What can hang from each mark:
K: J
R: D F N
D: B R
B: D K
Q: D
N: R
G: F
F: G R W
M: R
X: G

Every row comes from one small tree of marks. The marks that hang from a mark follow it in brackets, in alphabetical order. Every link used is in the known rows. Which tree was each row made from?
Known rows:
B(D(R) K(J)): [-39  14  71 -13 -12  -4  45  18  20   2 -15  -8  20  43 -19 -22 -46 -16
  -7 -23  -4 -28  -7  39 -39  60  10  17  29   4 -10   3  20  46  23 -21
  18 -29  12 -27  -8]
N(R(D F)): [-19 -14  39 -24 -68   4  15  24 -11   3  15 -11   6  20  10 -10  11 -18
   7 -34  -6  40 -22  -6  -3  36   4  -6  10  14 -57  19 -14 -12   9  -5
  39 -10 -49   1   1]
G(F(W)): [ 22   2  50  -3 -20   1 -28  -2 -35 -20  23 -45   4  35  -4  15  -5  25
  -6 -26   5   6 -37   4  -4  62  23   2 -12 -22 -22   2   9  22 -21   0
  36 -23  24  17  19]
X(G(F(R W))): [ 27  15  78  10 -15 -32 -48   1 -17 -34  16 -52  -1  33  18   5  -7  19
 -10 -14   7  17 -58  27  -5  72  26 -24 -13 -36 -22  15  -1  12 -40 -10
  36 -22  30  22   4]
F(R): [  0  -3  53  -8 -41   2 -18  25 -10 -17  -4 -35   5  19  24 -10  -2 -15
 -12 -20   4  19 -53  36 -29  50  25 -17   4 -14 -32  10  24   7  -3 -12
  21  -6   0   2  -8]
B(K(J)): [-28  -2  64 -16 -14   3  25  36   4  -6  10 -12  22  36 -10   4 -14  -4
 -22 -32   7 -11 -25  45 -24  55   6  23  28   6 -19  12  27  25  16 -27
  36 -31  -3 -15  -1]
B(D K): [-35  16  65   2 -47 -22  30  12  23  -8  -5 -20  20  31  -3   8 -36 -18
 -11 -17  23 -11   2  35 -12  26  16  24  15   3 -24   0  26  45   8 -20
  46   2  10 -14  20]
F(G R W): [ 29   5  46  -1 -10 -27  -8   8 -30 -35 -17 -24 -16  27  22  -6  -9  17
 -14 -19 -35  40 -54  44 -20  35  19  17 -12 -30 -49 -18  14   8 -12  -3
  13 -24  -7  17  35]
M(R): [ -6 -12  43  -9 -38  21  -8  15   7 -11  12 -26  12  31  -5   8 -19  -9
  -4 -36  25 -23 -33   7 -15  59  30 -17  -8  -6 -15   3  18  17   5 -21
  26  -3 -11 -22 -27]
R(D(B(K)) F): [-37   5  37 -38 -55 -20  37  25  36 -21  11  21   4  30   1  -6   1 -16
  13 -16  25  11  10   1   7  10   1  16  -5  37 -53   2 -22   3  -1 -21
  47   8 -15 -24   3]
B(D(R(F(G))) K): [-37  29  42 -17 -30 -14  57  -8   6  -2 -16   2   1  66   0 -27 -43 -22
  -2  -7 -22  -3  16  30 -11   9  -5  31 -17  19 -44 -26  -7  23  23  -1
  12 -10   7 -12  37]
N(R(D)): [ -3 -15  57 -14 -60   3   9  29  -2   3  19 -28  24  13   1  -2 -12 -11
  11 -44  -4  17 -32   2 -22  44  12 -14  30   4 -42  21  10  11   9 -11
  29 -14 -41  -4  -4]
R(D(B) F N): [-28  -4  22 -34 -66   9  33  28  17 -14  18  23   6  -1   9 -18  28  -2
  17 -13  21   8   8 -16  19  26   7  14 -23  33 -23 -14 -26 -25   2   2
  36   8 -55  -8   2]
M(R(F)): [-27 -14  28 -14 -45  21  -4  17  -5  -9  10 -13  -2  37  -2  -2  -9 -19
 -16 -22  20 -13 -25   4  -3  48  27  -1 -34   7 -23  -8  -1  -4   8 -21
  35  -4 -12 -14 -18]
R(D(B(K(J)))): [-32  -2  59 -38 -20  -5  37  42  37 -27   1  16  19  14 -20 -11  -5   6
  12 -34  17  -8  -6  19 -12  36   7  10  31  29 -25   3   8  25   9 -25
  44 -28 -20 -38 -15]
Q(D): [  2 -14  46   8 -47  -6   4  40   2 -34  15 -13   3  16   5   3  10 -16
  12 -29  -3 -11 -32  20 -16  33  14   0  10  16 -17   5   9  31   3  -1
  33 -12 -15  12 -14]
R(F(G)): [ -8   2  20 -15 -30   9  28   9 -27 -19  11  -6 -10  54  10 -11  17   5
 -15 -13 -13  15 -29  34  11  21  10  20 -20  16 -50 -16  -2  -9  14  18
  18  -8 -17   1  26]
N(R(D(B) F(W))): [  2  -6  48 -34 -58 -22  25  24 -11 -13   3  -3   5   9  12  -7 -10  15
   4 -27 -16  56 -10 -27  11  33   0   0 -10   6 -70  14 -36  -7 -17  -7
  34 -23 -39  -7  14]
D(B R(F(G) N)): [ -9   2  14 -35 -20  16  49   6 -22 -12   2  22  14  38  19 -36  -9  10
  -4  -9 -18 -13  10   4  10  15  -1   6 -49  22 -37 -38 -40 -10   2  33
  -2  -8 -35 -30  13]
X(G(F(R(N) W))): [ 18  15  69   3 -24 -22 -43   4 -20 -33  23 -46   2  14  27   5   8  10
  -9 -16  11  13 -42  22   4  80  22  -2 -24 -33  -8  -6  -3  -6 -40  -9
  33 -19   1  33  19]
M(R(F(G))): [-14  -2  11 -10 -29  30   9   4 -13 -22   5  -5 -14  51   8   0  -3  -4
  -8 -21  -6  -7 -22  17   9  31  17  14 -34  10 -43 -20   4  -7  12  -1
  15  -4 -26 -14   7]
N(R(D F(G W))): [  7   3  32 -18 -38 -20  21   9 -25 -18   7 -14 -11  35  14  -9   9  14
   7 -33 -52  57 -26   1  13  25  -7  27 -11   8 -68  -7 -19 -19  -4   5
  21 -36 -49  31  51]
N(R(F(G))): [ -1  -8  34 -18 -42  11  20  10 -45 -12  10 -23   2  48  19  -7 -19   9
 -20 -24 -27  35 -23  14   4  21   0  12 -14  -1 -65   2  -5  -6  10  16
  15 -26 -40 -10  23]
Q(D(B R(F))): [-11 -17  42 -21 -36  -2  40  35   0 -26  -3  23   1  28   7 -27 -19 -10
   8 -18 -15  -8  -6 -10 -13  19   4 -31 -18  31 -36 -14 -45  28   6  21
  19   7  -6 -19 -37]
M(R(D)): [-14  -8  47 -13 -55  19   3  18  28 -11   9 -23  10  23 -17  -2   4 -31
  22 -46  28 -21 -27  -2 -20  55  27 -15   4  12 -16  -6  17   3   8 -30
  36  -3 -27 -12 -24]
R(D(B) N): [-12 -10  38 -27 -55   4  31  32  25 -16  21   8  24 -10  -2 -12  17  -2
  15 -36  25  -6  -4  -7   1  27  16  -1   0  23 -18 -16  -2  -1  -6  -3
  30   4 -51 -19  -3]
R(N): [ -7  -7  40 -10 -43  16  15  22 -12  -7  30 -17  18  16  14  -1   8  -8
  -9 -27  17  -7 -20  16  -3  52  16  15 -14   3 -13 -11  14  -6   6  -4
  27 -12 -23  -1   7]
B(K): [-16   2  54 -14 -37  -6  21  18   0 -10  16 -10  21  39   7   2 -21 -10
 -15 -26  20  -6 -20  36 -20  34   9  19   8   0 -28   9  16  30  12 -22
  43 -10  11  -9  12]
K(J): [-11 -12  49 -11 -20  20  16  35  -6  -6  11 -22  14  26  -9  -2   0  10
 -22 -38   4 -12 -38  40 -12  64  16   1  25   4 -14  10  19  18  14 -11
  25 -26  -7 -15 -24]

Which tree is each row?
[  3  11  48 -13 -41   2 -40 -11  -4 -26  13 -38  -2 -14   9 -12  35  -4
  27 -35  -6  34 -20   4 -15  62  15   6  -8  -7 -25 -18   9 -11 -25 -26
  33 -11 -10  41  35] => G(F(R(D N) W))
[ 14  -3  56 -18 -36 -38  -8  23  15 -30 -10 -16  -5  -3  24 -17  -6  12
  19 -25   0  43 -34   9 -19  33  24  -8  -1 -13 -43   0  -7   2 -30 -21
  26  -4 -19   6   1] => F(R(D(B)) W)
[ -7  24  33  -7 -23 -30  47 -11 -21  -4 -21  -7 -18  53  11 -34 -27  10
  -9  -1 -36  19 -10  21   0  22  12  29 -36  -3 -46 -29 -23  14   4   7
   2  -9   3  19  37] => B(D(R(F(G W))))
[ 10  16  15 -15 -38 -17  30  15 -12 -26   6  -3 -25  39   5 -11  36   9
  13 -20 -26  40 -24  17  13  17   0  41 -20  20 -49 -20 -15 -13   0  -6
  28 -16 -26  32  50] => R(D F(G W))
[ -6   0  25 -26 -54 -20  36  24   7 -21  19  18  -3  -3  18 -11  26  10
   9 -15   8  34   2 -17  26  29   5  30 -38  23 -31 -21 -31 -29 -14  -3
  38  -4 -39  13  29] => R(D(B) F(W) N)
[ 11  16  36 -13 -36 -19   0   1  -3 -39  -2 -12 -20  -2  27 -25  28   1
  18 -34 -33  43 -28  32 -13  35   3  38  -9   0 -30 -29   6 -25 -13 -18
  11 -20 -46  34  54] => F(G R(D N) W)
[ 13   7  12 -11 -26  -7  31   3 -40 -26  12  -3 -18  29  25 -13  23  18
 -13 -16 -27  26 -13  14  24  25  -9  60 -55  11 -35 -36 -15 -28  -1   3
  20 -19 -33  32  58] => R(F(G W) N)
[-24 -10  62 -32 -14   1  33  42  12 -20   3   7  25  25 -16   4 -29  16
 -21 -23  14  -9 -11  28 -12  47   9  14  20  10 -31  12   8  30   2  -8
  37 -25  -8 -53 -20] => D(B(K(J)))
[ 10  15  60 -10 -35  -7 -53  -6  -8 -30   8 -47 -12  15  -1  -4  21   1
  28 -29  -5  34 -39  11 -20  51  28 -13  11 -18 -36  -2  10   9 -25 -25
  34 -17  15  35  25] => G(F(R(D) W))
[ -4 -17  63 -29 -68   0  20  26  10 -17   8 -12  32   6   1  -8 -22  12
  20 -47  -2  18 -19  -8  -9  32  11 -34  24   8 -51  18  -3  15  -6   1
  29  -6 -47 -36 -14] => N(R(D(B)))
[-20  -4  66 -38   9   5  51  32   7   2  -2  16  29  40 -13 -25 -48  10
 -16 -23  -2 -23 -14  23 -35  48   5  -6  18  10 -26   2  -4  39   9 -10
  13 -33   4 -56 -26] => D(B(K(J)) R)
[-48  15  64 -20 -28   1  56  18  20  13 -10  -1  28  25  -7 -27 -30 -23
  -4 -24  -4 -31  14  31 -26  61   2  29  18  14  -1 -14  15  28  24 -23
  27 -29 -10 -23   7] => B(D(R(N)) K(J))
[-15   5  14 -37 -52  11  44  14   5 -31  12  27   5  15   5 -28  34   6
  15 -17  -6  12   9   1  20   4  -5  29 -30  44 -39 -39 -23 -27   4  14
  14   7 -64 -12  28] => R(D(B) F(G) N)
[-32  14  39 -12 -53  11  48   8  -6  14   2  -3   5  20  16 -38 -11 -25
  -8  -4   5 -10   6   0   1  42  15  14 -34  18 -14 -22 -19   3  17  -3
  18   7 -18  -3  11] => B(D(R(F N)))
[-35  25  64 -12 -42 -11  55   1  18   7  -3  -6  33  31   7 -20 -34 -28
  -2 -18   8 -22  14  21 -26  39   2  28  -3   7  -8 -15   5  33  15 -21
  27  -3   2 -13  23] => B(D(R(N)) K)
[ -8   0  19 -11 -42   7   7   4 -19  -7  18 -13 -15  18  18  -3   6  -6
 -10 -18   4  12 -16 -11   8  64  10  37 -63  -4 -13 -21  -9 -30  -5 -27
  32 -18 -33  11  26] => M(R(F(W) N))
[-37  -1  48 -39 -33   2  43  32  40 -22  11  20  23  -4 -16 -12  15  -4
   8 -40  13 -12  17  13  -8  44  -1  31  20  35 -20 -11   3   0   2 -25
  43 -28 -46 -35   1] => R(D(B(K(J))) N)
[ -5  -1  31 -12 -53 -25  18  17  -2  -9  13  -9 -18  26  13  -9  31  -3
   4 -23  -1  41 -34   5  17  45   8  27 -16  12 -38 -10 -24 -20  -2 -16
  38 -12  -5  35  28] => R(D F(W))
[-17 -11  64 -26  -1  -7  40  39  23 -31 -10  30  18  20 -17 -18 -34  -4
  14 -28 -24 -37   1  20 -35  37   0  -7  31  21 -24  -2 -16  48   6  -7
  23 -34  -8 -46 -40] => Q(D(B(K(J)) R))
[ -1   5  36 -31 -43   1  13  11  21 -39  -7   6   7 -11  16 -31  22  -1
  24 -30 -13  23  -8  24  -9  13   6   4   0  19 -43 -34   5 -14 -10   1
  11   3 -64 -16  20] => F(G R(D(B) N))
[-13  -4  58 -17 -45 -30  23  36  26 -45   2  19  14  10   1   6 -19  -6
  11 -24   4 -12   5  13 -20  10  -4   7  10  20 -34   0  -6  49  -1  -2
  42  -5  -2 -27 -11] => Q(D(B(K)))
[-18  10  41 -38 -43 -47  34  24  22 -27  -1  20  -2  30  11  -4  -3   0
   3 -17   9  32   1  -8  14  16   0  33 -23  20 -48  -6 -32   5  -2 -21
  47  -8  -6   2  35] => R(D(B(K)) F(W))
[-32  -5  13 -24 -67  31   9  13  26 -11  24   0  -5  14   1 -14  35 -32
  18 -29  25  -2  -5 -17   2  53  14  21 -30  31 -12 -19   0 -41   8 -33
  36  -4 -56   3   1] => M(R(D F N))
[-21  -4  48 -29 -34 -18  39  33  12 -22  -1  37  10  41   9 -15 -24 -21
   9 -14  -8  -8  13  -5 -20  12 -14  -5 -16  34 -35 -11 -43  38   3   5
  24  -3   6 -28 -12] => Q(D(B(K) R(F)))
[  6  13  20 -32 -31 -20  41  13  -1 -37  -1   9 -18  34   5 -16  11  30
   7 -15 -21  35 -14   5  23   5   3  25 -32  22 -59 -24 -33 -15 -11  13
  22  -7 -30   8  35] => R(D(B) F(G W))
[-32   4  45 -45 -53   8  21  21  52 -22  10  15  25   4 -11  -1 -12 -22
  29 -33  33 -23  21 -11 -20  33   8  13  -8  20 -14 -21   7   2   1 -31
  48  -5 -43 -45  -1] => M(R(D(B(K)) N))
[ -4   3  64 -32 -47  14 -39   6  12 -36   0 -31  14   3  -7 -11   8   6
  30 -24  16  10 -12   9 -16  38  29 -46  17   1 -41   3   5  11 -23  -8
  30   7  -2 -17 -15] => G(F(R(D(B))))
[-29   2  42 -45 -33   0  50  13  -4   4   9  28  26  34  16 -24 -30 -14
 -10  -8  11 -12  23   0   1  32  -9  15 -33  22 -29 -21 -36   9   7   0
  16  -5 -12 -37  12] => D(B(K) R(F N))
[ -3   4  56 -15 -48  29 -50   0 -23 -25  18 -41  15   1  10  -1  20  -4
   2 -23  11   6 -19  17 -17  66  26 -15 -11 -14 -15  -9  24   1 -13  -9
  23   0  -2   1  15] => G(F(R(N)))
[-50  18  46 -25 -50  -8  55  -1  10  11  -3   8  10  34  18 -25 -32 -34
  -5  -8   9 -15  25   5 -10  36   1  39 -23  29 -17 -20 -11   6  17 -14
  30  -4   1 -12  28] => B(D(R(F N)) K)
[-27   6  51 -40 -56 -11  42  24  35 -24  19  20  30   4  -2  -7  -3 -12
  20 -30  26  -3  17   5  -8  25   2  24   7  33 -21 -12   1  11   1 -17
  41  -5 -34 -20  16] => R(D(B(K)) N)
[ 13   4  23  -9  -4 -12  42   1 -39  -7  -2 -11 -15  68  19 -25 -15  11
 -13 -11 -45  18 -29  20  -2  30   6  16 -44  -3 -48 -27 -30   1   2  15
   6 -21  -1  15  40] => D(R(F(G W)))
[-28  -4  58 -42 -66 -15  28  28  13 -12   7  14  22  24  -2  -4 -26 -10
  15 -29   0  34  15 -15  -2  21 -10   5   8  24 -68  18 -29   4   7 -12
  45 -11 -36 -27  11] => N(R(D(B(K)) F))
[-59  15  55 -16 -12   4  50  14   7  13 -15   4   6  44 -10 -27 -32 -21
  -9  -7 -10  -8   1  25 -16  56   6  29   1  21 -28  -2  -3  20  26 -26
  24 -25  17 -24   3] => B(D(R(F)) K(J))
[ -7  11  61 -28 -36 -51   0  23  33 -35 -14   3  -1  12  23 -13 -16   0
  14 -16  -1  39 -15  14 -28  24   5   7   3  -3 -48  -3  -4  17 -20 -34
  44 -15   1  -1  20] => F(R(D(B(K))) W)
[-14   1  66 -35 -15  -9  48  18   3  -5   2   3  33  45   2 -15 -60   3
  -7 -21   9 -23  -2  15 -29  34   8 -23   0   0 -37  -3 -11  44   2   3
  23  -6  17 -51 -14] => D(B(K) R)
[  4  -3  40 -15 -59 -22  14  15 -21   0  11 -18  -4  15  14 -12   2  -3
   7 -35 -25  54 -31 -12  -4  52  -5  17  -8   3 -56  12 -23 -13   2 -12
  35 -20 -39  30  30] => N(R(D F(W)))
[ -2   7  37  -9 -36  -2  -5   8   9 -28 -14 -17  -6  20   7 -20  26  -6
  20 -34 -19  26 -39  44 -26  24  14  -3  21  14 -42 -12  16  -1   2 -13
  13  -5 -32  11  13] => F(G R(D))
[ 14   8  20  -5 -21 -17  25   4 -39 -23   9 -12 -18  52  21  -9   6  20
 -20 -11 -29  31 -30  22  20  24   2  42 -41  -3 -46 -15 -16 -12  -3   8
  20 -20 -15  26  47] => R(F(G W))
[-18  -2  44 -13 -67   1  -9  19  12 -16   6 -12   4 -10  20 -21  38 -29
  20 -34  15  20 -26  24 -21  53  17   6   6   7 -19 -10  12 -17  -3 -31
  27  -2 -40  18  12] => F(R(D N))
[-19  -4  35 -39 -31  14  45  23 -18   6  11  14  16  19  22 -30 -15   6
 -10 -10   8 -10   4 -14   1  38  10 -11 -44  17 -28 -26 -38  -4   5  14
  11   3 -16 -34  -7] => D(B R(F N))
[  9   8  78   1 -28   0 -47  10 -10 -26  19 -41   2  31   4   0  -3  -1
  -5 -14  26  -3 -49  41 -10  67  31 -32   1 -29 -16  15   9  18 -19  -3
  34  -8  21  -1 -19] => X(G(F(R)))
[-30 -10  25 -31 -60  19  16  22  30 -21   7   6  -3  21  -8 -10   1  -7
  20 -26  27  -4  -2 -19   3  34  18 -17 -22  36 -38  -6 -16  -5  -3 -14
  32  13 -32 -34 -23] => M(R(D(B) F))
[ 13  19  75   2 -29 -34 -46   5   4 -39  14 -45  -5  21   3  -1  18   5
  13 -26   9  26 -50  23  -5  69  20 -13   5 -16 -27  11  -5   8 -35 -19
  45 -16  11  33   7] => X(G(F(R(D) W)))
